Each row was made from one small tree. The marks that hang from a mark follow it in brackets, in alphabetical order. Every link used is in the known rows. Write each row's tree.
Known rows
tiba(gubadi(buvi(pupe)) gumo(kese)): [ 35 -79   9 -19  50   8 -38   6   2  -4   4  13  -9  -5 -17 -11  24 -15
  51  35 -13   7  10 -13  54  -9  -5   6   9   9 -12  37  47   1]
gumo(kese): [ 21 -15   1 -27  -6   6 -15   1   9   4  -3  22  -3   0   1   5  16   2
  45 -13 -17  -1  12 -16  32 -10  -7 -10  12   5 -14  12  25   6]
diper(gumo(tiba(gubadi(buvi kese pupe sidob)))): [ 36 -19   5 -31   3  15   1 -22  22 -20  -5  19  -5  -2   4   3  27   7
  44  16 -11   9  24 -10  29  -1  -8   8  17  14  -3  36  51   1]
momus(gubadi(buvi pupe tiba(gumo))): [ 27 -24   6 -25  77  13   4  -8   1  -2  68   6 -10  18  -5   1  24 -16
  15  10  -1   7  13 -17   7 -18  -3  33  -7  -2   9  13  59   1]
diper(gumo(kese(gubadi(momus)))): [ 36 -23   2 -38 -30  19 -15 -12  19  -5 -30  31  -1  -5   6   3  27  16
  60   3 -11   4   4 -12  37 -12  -9 -24  35  12 -15  24  38   2]
tiba(gumo): [ 16 -30   4 -23   1   6   3   5   8  15  24   7  -7  10  -2  -1  12  22
  54   9  -4   1   9 -16  17 -12 -17  20 -19 -10  -8  24  30   8]
gumo(tiba): [ 16   3  -1 -33  -6   2  29 -10  19  -9  25  16  -7   7  10  16   6  19
  21  -3 -11  -5  22 -21  10   0 -17  14  -1  -3  12  20  36   8]
gumo(diper kese(gubadi(sidob)) tiba): [ 45 -12   3 -43   4   5   4 -38  38 -19 -42  29   6  -7  11   6  19  27
  43   3   1   9  34 -12  44  -5 -40 -25  38   2 -25  33  41  -6]
gumo(gubadi(momus pupe) kese(buvi)): [ 41 -53   1 -19  47  28 -29 -17   5  -9 -44  20 -14  -8 -13   7  29 -30
  12  -2  -2  -1   3 -20  61 -10   3 -17  57  19   0  23  47  -7]
tenat(momus(gubadi(kese))): [  7  -9  -3 -27   2   7   9  27   0   5   7  36 -25  11 -11   9   8  -5
   4 -17 -31  -2  -5 -19  12  -7  -8  -5  34 -31  10  -7  42   3]
momus(gubadi(buvi pupe sidob) tenat): [ 14 -18   0 -14  69  12  13  15  -7   3  29  11 -30  18 -19  15  13 -26
 -29 -19  -8  13   1 -18  16  -6  -8  25  35 -12  10  -7  50   3]
sidob(gubadi(kese pupe tiba)): [ -4 -19   4 -31  54  27   6   6  18 -10  61  16 -15  17  -1  13  21  -3
  14 -11 -11  21  13 -11   7  10 -10 -11 -20  12   1  20  46 -15]
tenat(momus(gubadi(gumo(kese tiba) sidob))): [ 21  -7   0 -31   3   7  18  10   7  -7  -1  46 -20  11  -8   6  11   0
   5 -16 -25  -1  -1 -23  12  -6 -15   0  31 -26  11  -3  53   2]
sidob(gubadi(gumo(diper) kese(buvi) momus pupe)): [ 24 -14   3 -33  43  44  -8   0   8   4  -6  37 -11   9 -11   4  38  -8
  34  -6 -17  17  -4  -9  26   5  -2 -22  44   4  -1  31  58 -24]
diper(gumo(gubadi kese)): [ 40 -23   2 -31 -30  16 -16 -24  18 -10 -27  27  -1  -6   5  -4  23  15
  66  12  -6   4  10 -14  45 -10 -10 -16  33  15 -26  28  42   2]
gubadi(gumo kese tiba): [ 28  21  11 -42   0  26   6 -38  25 -14  50  35  -4   7  10   1  32  -2
  73   5 -26   8  -3  -8   6  -3 -13 -12 -15 -14  -4  23  54 -10]
pupe(buvi(kese) gubadi): [ -5 -44 -11 -19  62  29 -18  38  16   3   9  16 -15   9 -12  11  -2 -14
  -3  15 -28   2  13 -30  -1   1 -15   9  60   3  -2  -4  48   6]
tiba(gubadi(buvi kese)): [ 11 -34   2 -15  38  18 -26   3   4  -7  15  14 -19  -2 -10  -3  18 -16
  21   7 -34  10  13  -5  44   2  -8 -13  27   7 -13  26  40  -4]
gubadi(buvi(kese) momus(tenat) sidob tiba): [  3 -18   9 -27  45  44  17   2  20 -11  10  10 -30  -1  -9  29  18 -32
 -18 -24 -10   1  -7 -17  11 -12  -8   1  22  -3  22   0  50  -5]
gumo(diper kese(buvi) tiba(gubadi(momus pupe))): [ 56 -38   7 -32  33   8  -6 -32  18 -16 -48  24  -1 -12  -4  11  30  -6
  38  20   5  -8  23 -20  52 -10  -6  -6  51   8  -2  37  53  -9]
tiba(gubadi(buvi) gumo(diper)): [ 28 -51  11 -13  36  10 -15  -8   4   4   7   0 -11  -1 -10 -12  20  11
  53  35   2   6  16  -9  42 -11 -25  15  10  -6 -24  40  45  -2]
gumo(diper gubadi): [ 25  -7   1 -20   6  17  11 -37  11  -5 -12   6 -13   2   7   5   9  26
  27   5  12   5  18 -14  36  -4 -44  -2  37 -10 -26  24  40  -2]
gumo(diper kese(gubadi(momus)) tiba): [ 45 -13   3 -46 -10  12   5 -34  32 -16 -45  30   2 -11  10  10  23  25
  51   6   3  -2  20 -16  41 -11 -30 -28  49  -2 -12  31  45  -9]
kese(buvi gubadi): [ 27 -32  -6 -26  48  15 -14   3  14   5 -16  29  -5  10  -3   7   8 -12
 -12   1 -26  17   8 -11  45   5 -17 -32  48   8  -8  25  30   0]
pupe(gubadi(gumo kese(buvi) sidob)): [ 15 -30  -4 -25  37  30  -7   4  19  -5  -9  38 -11  13 -10  -1  13 -10
  21  -1 -35  19   8 -14  30   9 -10  -8  52  12 -14  17  56  -4]
diper(gumo(gubadi)): [ 29 -15   1 -27 -24  18   2 -23  14  -9  -7  18  -7   2   8   1  16  21
  47  10  -2   5  10 -15  31  -6 -18  -2  26   8 -16  26  42   4]
kese(gubadi(buvi pupe sidob)): [ 13 -26  -1 -17  81  27 -11  -7  14 -11   3   5 -16  10   0   9  22 -17
 -26 -15 -11  29  26  -5  29   7 -32  -4  28  10  -5  20  36   0]
pupe(gubadi(sidob)): [-12 -39  -7 -16  33  18  17  16  13  -7  16  12 -21  17  -2  15  -4  10
 -13 -15 -12  11  18 -22  15   7 -26  13  25  15  -4   1  41   8]
kese(buvi(gubadi(momus(tenat) pupe))): [ 15 -38  -2 -24  53  26   0  17   5   7 -24  20 -15  10 -11  22  16 -29
 -25  -9  -9   5  -2 -24  26  -1   2   4  68   7  18  11  40   3]
gumo(diper gubadi(kese momus sidob) tiba): [ 35 -17   1 -34   2  29  21 -50  33 -26 -43  19 -16  -9   3  11  17  29
  26  -4   3   5  22 -11  47  -3 -41 -16  52  -5  -9  36  58 -16]
sidob(gubadi(buvi gumo kese momus pupe tiba)): [ 13  -5  11 -35  56  50  -4  -4  14 -11  43  26 -16   9  -7   5  42 -24
  31  -5 -19  18  -5  -7  11   3   4 -14  15   8  13  28  67 -23]

Which tree is each row?
[ 29 -40   2 -32  37  18 -20   1  14  -2 -22  27  -1   1  -5  11  24 -25
  17  -6 -11   2   8 -20  37 -10   5 -12  44  18   1  16  39   0] => gumo(kese(buvi(gubadi(momus pupe tiba))))
[ 34 -18   2 -33  56  58 -13  -6   8  -6 -31  37 -16  -2 -10   8  36 -37
   7 -15 -33  11  -4 -13  23  -6  -5   5  58   1  18  17  61  -5] => gubadi(buvi(kese pupe) gumo momus sidob)
[  1 -49   7 -36  39  38  10   5  22 -14  13  11 -25   5  -4  23  29 -12
   8  -2   6   7  -7 -24   5  -8 -12   6  32  -2  21  10  57  -8] => buvi(gubadi(kese momus(tenat) pupe tiba(gumo)))
[ 42 -48   8 -29  23  15 -20  -6  13  15 -38  16   4  -1  -9  -3  30   5
  65  19   8   2  10 -16  39 -20 -10   7  32  -3 -18  32  41  -1] => tiba(gumo(diper kese(buvi(gubadi(momus pupe)))))
[ 24 -47   4 -15  40  15  -9  -7   8   3  19  -2 -13   7  -8  -3  17   8
  37  22   7   6  12 -18  24  -8 -24  23  -3  -7  -8  28  44   3] => tiba(gumo(gubadi(pupe(buvi))))
[ -8 -50  -6 -22  84  31  -2  21  29 -13  30  11 -17  13  -8  18  -3 -14
 -20   7 -18  10  19 -28  -7   3 -27  12  31   8   2  -7  55   3] => pupe(buvi(kese) gubadi(sidob tiba))
[ 25 -27   7 -30  37  22 -15  -7  15 -12  -3  17 -14  -4  -3  14  30 -24
  19  -6  -5   6  -1 -15  33 -10  -8 -21  30   5   4  13  42  -4] => gumo(kese(gubadi(buvi momus(tenat) pupe tiba)))
[-14 -37  -4 -19   6  24  26  28   4  -1  11  14 -33  10  -8  26   0   3
  -7 -10  -6  -6 -13 -31   9  -2 -10   7  49   0  19  -8  47   5] => pupe(gubadi(momus(tenat)))
[ 20 -12  -2 -34  52  20   1   2   8  -1  50  24  -8  13  -2   0  11 -13
   9   1 -23   2  12 -19  11 -17  -4   6  17   2  -3   6  53  -2] => momus(gubadi(buvi(kese) tiba))
[ 30 -50  -2 -28  34  12 -16  14   6   2 -34  32  -9   2 -16  17  15 -29
  10  -8 -20   3  -3 -21  46  -3   7 -11  52  11   6   8  37   5] => gumo(kese(buvi(pupe(gubadi(momus(tenat) sidob)))))
[ 11 -28  -9 -31  46  35 -14  11  19  -1  -8  24 -12   2   6   7  15  -8
   3  -1 -19   9  20 -22  15  -2 -22 -15  26   9 -16  14  33  -6] => buvi(kese(gubadi(pupe)))
[ 33 -38   3 -18  34  16 -11 -26  10 -13 -11  30 -12   2  -3  -3  19   5
  26   4 -13  11  14 -12  48   3 -29 -12  24   7 -25  28  48  -8] => tiba(gubadi(gumo(diper kese(buvi)) sidob))
[ 10  -8   1 -22  28  28   0   6   7  -1  17  23 -12  12  -4  -2  15 -13
  25  12 -23   8   5 -18  13   1  -8  13  52   6  -4  13  57   5] => pupe(gubadi(buvi gumo))
[ 34  -7   6 -25  14  26  29 -42  24 -22 -39   8 -22  -8  -3  16  14  11
   4   1  13   2  15 -15  43  -5 -37   1  67 -11   2  29  60  -8] => gumo(diper gubadi(buvi momus(tenat) sidob) tiba)
[ 51 -32   3 -45  62  33   4 -33  18 -13 -12  39  -7   8   1  20  28 -22
   1  16 -10  14 -14 -16  34   1 -21 -26  52  -6  22  26  59  -9] => kese(buvi(pupe) gubadi(gumo(diper) momus tiba))
[ 35 -51   8 -23  -1  17  -6 -19  16   2 -37  12 -12  -6 -10  -2  20  24
  61  10  15   2   3 -15  50 -18 -31  -5  25  -9 -25  28  45  -6] => tiba(gumo(diper gubadi(momus(tenat) sidob) kese))
[ 11 -34   0 -10  45  29   6  -7   0 -10   5  -2 -36   3 -11  24  15 -13
 -16  -4   8  -1  -7 -25  21  -3 -21   9  42 -11  21   5  49  -1] => gumo(gubadi(momus(tenat) pupe(buvi)))
[ 20 -30   5 -26  44  33   9 -26   9 -21  23   5 -24   1  -2  18  18 -20
  -6   2   0   2  -3 -17  30  -5 -16   2  28   2  23  17  55  -1] => gumo(gubadi(buvi(pupe) momus tiba))
[ 12  -5  -1 -25   9  11  20  15   0  -1   9  40 -25  16  -8   8   8   0
  -6 -21 -23   1  -5 -21   7  -5 -19   5  28 -30  12  -7  49   3] => tenat(momus(gubadi(gumo sidob)))
[ 14 -76   3 -15  34  13 -19   2  14  -7  12  13 -19   2 -13  -9  15  18
  40  12 -18  16  16  -8  48  -1 -26  -4 -15   6 -24  35  42  -8] => tiba(gubadi(kese sidob) gumo)
[  4 -20   8 -18  77  17  31 -30  17 -23  62 -10 -19  19  10  30  20  -8
 -21 -25  16  15  27 -17  -6   3 -30  36 -49   6  18   6  41   4] => gubadi(pupe sidob tiba)
[  2 -18   4 -15  26  26  26   9  -7   2  13  -2 -37   7  -7  37  24 -16
 -11 -24  11  -9 -14 -27   1  -7  -5  24  19 -14  39  -5  39   3] => gubadi(momus(tenat) pupe)
[ 12 -48  -5 -11  69  41  -6 -12  10 -16 -10   2 -30   2  -8  17  16 -11
 -28 -15   1   7  13 -21  26  -1 -29   7  37   6   9  10  50  -5] => gumo(gubadi(momus pupe(buvi(kese)) sidob))
[ 52  19   5 -35   4  25 -19 -30  14  11 -29  45   6   2  -3 -10  35  -7
  79  11 -35  12   2  -2  35  -3  -7 -20  51 -18 -25  35  47 -10] => gubadi(gumo(diper) kese(buvi))
[ 20 -22  -3 -26  16  13  25 -32  27 -29   4  14 -17   4   6  11   1  22
  -5  -5  -3   7  29 -19  35   7 -37   2  14   9  -2  29  48  -2] => gumo(gubadi(sidob) tiba)
[ 21 -72  10  -8  54  18  -1  -1  -2   0   6  -9 -31  -1 -18  12  26   5
  28  30  22  -3  -4 -23  23 -11 -27  26  14 -21   9  21  54  -6] => tiba(gubadi(momus(tenat) pupe(buvi)) gumo(diper))
[  9  -5   0 -22  16   7  10  28  -5   6  11  28 -24  12 -12   8   7 -15
  -9 -14 -26  -3  -3 -19  10  -9  -6   7  40 -29  15  -7  43   8] => tenat(momus(gubadi(buvi)))
[ 18 -56  -2 -34  68  25  11   9  12  -7 -12  25 -16  13 -11  33  10 -33
 -43 -10 -11  12  -5 -24  27   4  -7   3  55   8  32   7  46   5] => kese(buvi(gubadi(momus(tenat) sidob tiba) pupe))
[  9 -29  -5 -14  70   7  17  18  -5   2  37  11 -32  22 -18  23   6 -13
 -34 -18  -5  10  -1 -25   4  -3 -19  25  27 -20  15 -16  49   4] => momus(gubadi(pupe(buvi) sidob) tenat)
[  8 -10   0 -30  17   1  39   7   2  -2  67  21 -28  20  -5  22  -1   3
  -3  -8  -4  -3 -15 -28   2 -11 -14   8   4 -22  12 -12  49   2] => momus(gubadi(tiba) tenat)
